Each row was made from one walk, in order. Every step used is in the known rows, and no mark comes twice. Write each row's walk.
Known rows
Y/B/H/V/N/P: [-1.94 -3.23  2.94  2.38 -0.59  1.45  1.44  3.28  2.90  2.13  0.64 -4.07
 -0.69 -0.90  0.95 -1.42 -3.80 -0.08  3.73  1.90]
F/H/V: [ 1.57 -1.07  0.41  1.05 -0.50  0.81  2.61  3.88 -2.87 -1.48 -0.68  0.51
 -2.53  0.85  5.81  2.19 -6.30 -2.67 -0.95  1.51]
V/N: [-0.68 -1.28 -1.59 -1.42 -0.96  0.55 -1.71 -0.06  0.91 -0.46 -0.63 -2.39
  0.44 -0.87 -0.70 -1.28  1.21  1.94  1.55 -0.70]
P/Y/B: [-2.42 -0.42  1.20  3.39 -3.09 -1.06  2.52 -1.68  7.45  1.00  0.63  1.03
  3.11 -1.66 -4.51 -0.19 -2.75 -2.34 -1.72 -0.87]
P/N: [ 0.14  2.63  0.14 -1.00  0.53 -0.02 -1.62  0.00  2.12 -0.42  0.27 -2.65
  1.08  1.82  2.73  0.01  1.07 -2.08  3.23 -0.26]
N/P: [-1.63 -1.07  2.12  2.51  2.11  0.88  0.06  2.30  2.24  2.17  1.21 -1.72
 -0.50 -0.37  1.70 -1.44 -1.92  1.04  3.06  0.62]
N/P/Y/F/H/V: [ 0.41 -2.06  0.87  4.87 -1.59  1.26  1.71  3.92  0.03  0.36  0.38 -0.95
 -1.30 -1.14  5.87  1.09 -7.71 -3.65  0.58  2.23]
N/P/Y/F/H: [-0.76 -0.07  2.74  6.39 -0.98  0.04 -0.64  2.07  1.35 -1.32  0.72 -1.29
 -0.02 -3.03  3.50 -2.86 -6.06 -2.58 -1.11 -0.13]
F/H/V/N/P: [-1.31 -2.43  1.20  2.12  1.03  1.53  0.06  4.27  1.64  1.19  0.44 -3.17
 -1.55 -0.78  3.81 -1.16 -4.10  1.11  3.86  0.88]
V/N/P/Y: [-2.54 -2.46  0.20  3.65 -1.42 -0.65 -0.90 -1.35  7.55  4.17  0.55 -1.18
  0.66 -2.81  0.89  1.15 -1.55  1.65  2.76 -1.91]
Y/F/H/V/N/P: [-1.55 -2.65  1.25  3.53  0.45  2.08 -0.40  4.39  1.71  1.20  0.83 -4.01
 -0.87 -1.39  3.45 -2.16 -4.54  0.08  4.25  1.56]
F/H/P/Y/B: [-2.00  0.50  1.53  2.63 -2.10 -0.30  3.04 -0.82  6.00  0.74  0.54  1.43
  3.41 -1.27 -3.98 -2.02 -4.02 -2.41 -3.53 -0.83]
V/N/P: [-2.05 -1.99  1.07  1.59  1.26  1.02 -1.10  2.27  2.94  1.96  0.81 -3.39
 -0.28 -1.11  0.83 -2.15 -1.07  2.49  4.27  0.14]
F/H/P: [ 1.08  1.78  0.58 -1.70  1.73  1.55  0.87  1.90 -3.27 -0.83 -0.61  0.74
  1.02  0.84  0.89 -3.77 -2.59 -0.07 -3.51  0.22]
V/Y/B: [-2.11 -1.35  1.23  2.21 -1.60 -0.66  2.51  0.76  6.36  0.38  4.10  0.88
  2.24 -1.45 -5.84 -2.21 -0.09 -0.50  0.68  1.31]
N/P/Y/B/H: [-1.65 -2.06  7.81  3.64 -3.65 -1.03  3.46 -0.98  4.17  1.55  0.17 -2.27
  0.73 -2.00 -2.86 -0.57 -3.69 -3.69 -1.65  1.03]
H/V/N/P: [-1.59 -2.79  0.33  1.66  0.83  1.63  0.08  3.33  2.36  2.43  0.49 -3.24
 -0.90 -0.52  2.60 -0.67 -2.68  1.43  4.82  1.24]
V/N/P/Y/B/H/F: [-3.06 -3.99  5.68  3.19 -5.59 -0.15  2.98  1.14  0.18  2.20 -0.23 -2.12
 -2.19 -0.81 -2.03  1.33 -4.95 -4.38  2.50  1.73]
F/H: [ 0.83  1.03  2.36  1.14  0.76 -0.75  0.43  2.48 -2.29 -3.47 -0.35  0.28
 -1.52 -0.37  3.41 -1.47 -4.21 -0.98 -2.87 -0.95]

Which walk is each row?
[-0.23 -2.63 -1.57  1.58 -2.67  1.20 -0.30  1.89  0.75 -0.50 -0.71 -2.49
 -0.30 -1.74  3.12 -0.06 -3.72 -0.75  1.31  0.47]
P/Y/F/H/V/N
[-2.86 -3.49  6.21  3.65 -5.42 -0.35  3.72  1.19 -0.12  2.33  0.04 -1.23
 -2.27 -0.43 -1.83  1.73 -5.30 -5.08  1.94  2.03]
N/P/Y/B/H/F
[-0.56 -1.03  1.89  0.98 -2.64 -0.19  1.41 -3.02  3.49  4.01 -0.64  0.17
  1.76 -1.77 -0.98  0.77 -1.08 -0.77 -2.21 -0.51]
B/H/P/Y
[ 0.97 -1.70  0.30  4.06 -2.26  1.14  1.68  3.04 -0.75 -0.43 -0.16 -0.23
 -1.05 -1.06  5.48  1.55 -7.09 -3.94 -0.52  1.91]
P/Y/F/H/V
[-3.20 -0.97  2.24  4.79 -2.09 -0.77  2.44 -0.62  8.45  2.03  1.34  0.11
  2.73 -1.78 -3.89 -0.92 -3.61 -1.88 -0.34 -0.60]
N/P/Y/B
[ 0.36 -3.17 -0.33  1.54 -0.33 -0.28  2.18  3.34  1.90  0.83  4.29  1.55
 -1.77 -1.24  2.36  1.43 -1.23  0.55  2.47  2.49]
F/H/V/Y
[-1.98 -2.71  0.44  4.11 -1.44 -0.40  0.32  0.27  6.22  3.16  0.29 -1.12
 -0.32 -2.62  3.22  1.64 -3.92  0.46  2.11 -1.41]
F/H/V/N/P/Y
[ 0.19 -2.12 -1.39  0.80 -2.11  1.58 -0.30  2.90 -1.01 -1.54 -0.58 -3.01
 -0.71 -1.05  2.88 -0.78 -3.66 -0.69  1.35  1.14]
Y/F/H/V/N
[-1.89 -2.95  1.88  6.99 -4.04  1.45 -0.55  0.07  4.51  3.12  1.01 -3.92
  1.42 -4.04  0.79 -1.35 -3.56 -3.04  2.89  2.23]
B/H/V/N/P/Y/F
[ 0.70 -2.65  3.76  1.39 -3.29  0.86  4.60  2.01 -0.67  0.57 -0.37 -1.47
 -1.08  0.45  0.90  2.12 -5.20 -4.69 -0.76  3.31]
Y/B/H/V
[-0.73 -3.49  0.90  0.44 -3.98  0.68  1.58  0.44  2.35  0.97 -0.96 -3.19
  0.08 -1.37 -0.06  1.11 -2.63 -1.22  0.96  1.01]
P/Y/B/H/V/N
[-0.51  0.08 -0.24  1.29 -1.04 -0.37  0.65 -1.53  3.41  2.17 -0.56  1.62
  1.58 -1.59  0.96  0.08 -2.46 -0.19 -2.81 -1.71]
F/H/P/Y
[-0.13 -0.39  3.71 -1.15 -1.05  1.22  3.06  0.16  0.26  1.65  1.02 -0.89
  2.46 -0.13 -4.67 -3.87 -0.51 -1.26 -2.36  2.47]
V/Y/B/H/P
[-0.86 -0.91  1.34  4.87 -3.69  1.39 -0.60 -1.66  2.86  2.63  0.62 -2.35
  2.95 -3.42 -1.52 -2.67 -1.95 -3.10 -0.39  1.74]
B/H/P/Y/F
[-2.77 -1.48  2.10  4.80 -2.62 -0.36  2.91  1.02  7.52  1.14  1.09 -0.46
  1.77 -1.87 -1.71 -0.67 -5.78 -2.16 -0.38 -0.45]
F/H/V/N/P/Y/B
[-0.55 -2.82 -1.08  4.91 -2.55  1.55 -0.45  1.92  2.59  1.67  4.37 -1.43
  1.14 -2.97 -0.43 -1.77 -0.53 -1.85  3.75  3.92]
H/V/Y/F
[ 0.02 -3.64 -1.72  0.97 -0.81 -0.03  1.96  2.16  3.10  2.64  4.59  1.28
 -1.09 -0.97  0.58  2.10  0.86  1.13  3.93  2.85]
H/V/Y
[-2.27 -1.82  1.03  4.29 -0.97 -0.83  0.25 -1.24  7.05  4.34  0.76 -0.09
  0.56 -2.42  1.27  1.79 -1.86  0.53  1.89 -1.45]
N/P/Y
[-1.44 -1.83  1.49  2.80 -1.85 -0.43  3.86  2.81  4.93 -0.34  3.70  1.33
  1.13 -1.11 -3.22 -1.23 -3.11 -1.80  0.13  2.10]
F/H/V/Y/B
[ 0.81  1.82  0.49  0.38  0.93  2.31 -0.04  2.09 -2.69 -0.91 -0.20 -0.51
  1.88 -0.28  0.34 -5.39 -3.15 -1.39 -3.03  1.20]
Y/F/H/P
[-0.96 -0.61  2.28  5.81 -1.38  0.21 -1.07  2.20  1.73 -1.58  0.61 -2.12
  0.05 -3.40  3.18 -3.28 -5.50 -2.20 -0.50 -0.35]
V/N/P/Y/F/H
[-2.31 -2.97 -0.26  3.73 -1.78 -0.15  0.17 -0.58  6.82  4.54  0.29 -1.20
  0.14 -2.56  2.11  2.28 -2.45  0.93  3.06 -0.94]
H/V/N/P/Y
[-3.48 -1.35  1.72  4.18 -2.54 -0.57  1.91 -0.53  8.74  1.83  1.31 -0.66
  2.81 -2.10 -4.17 -1.46 -3.32 -1.27  0.23 -0.97]
V/N/P/Y/B
[-3.10 -1.95  1.29  4.33 -2.88 -0.05  2.63  0.13  8.37  2.32  0.98 -0.55
  2.30 -1.77 -2.93 -0.20 -4.46 -1.86  0.67 -0.01]
H/V/N/P/Y/B
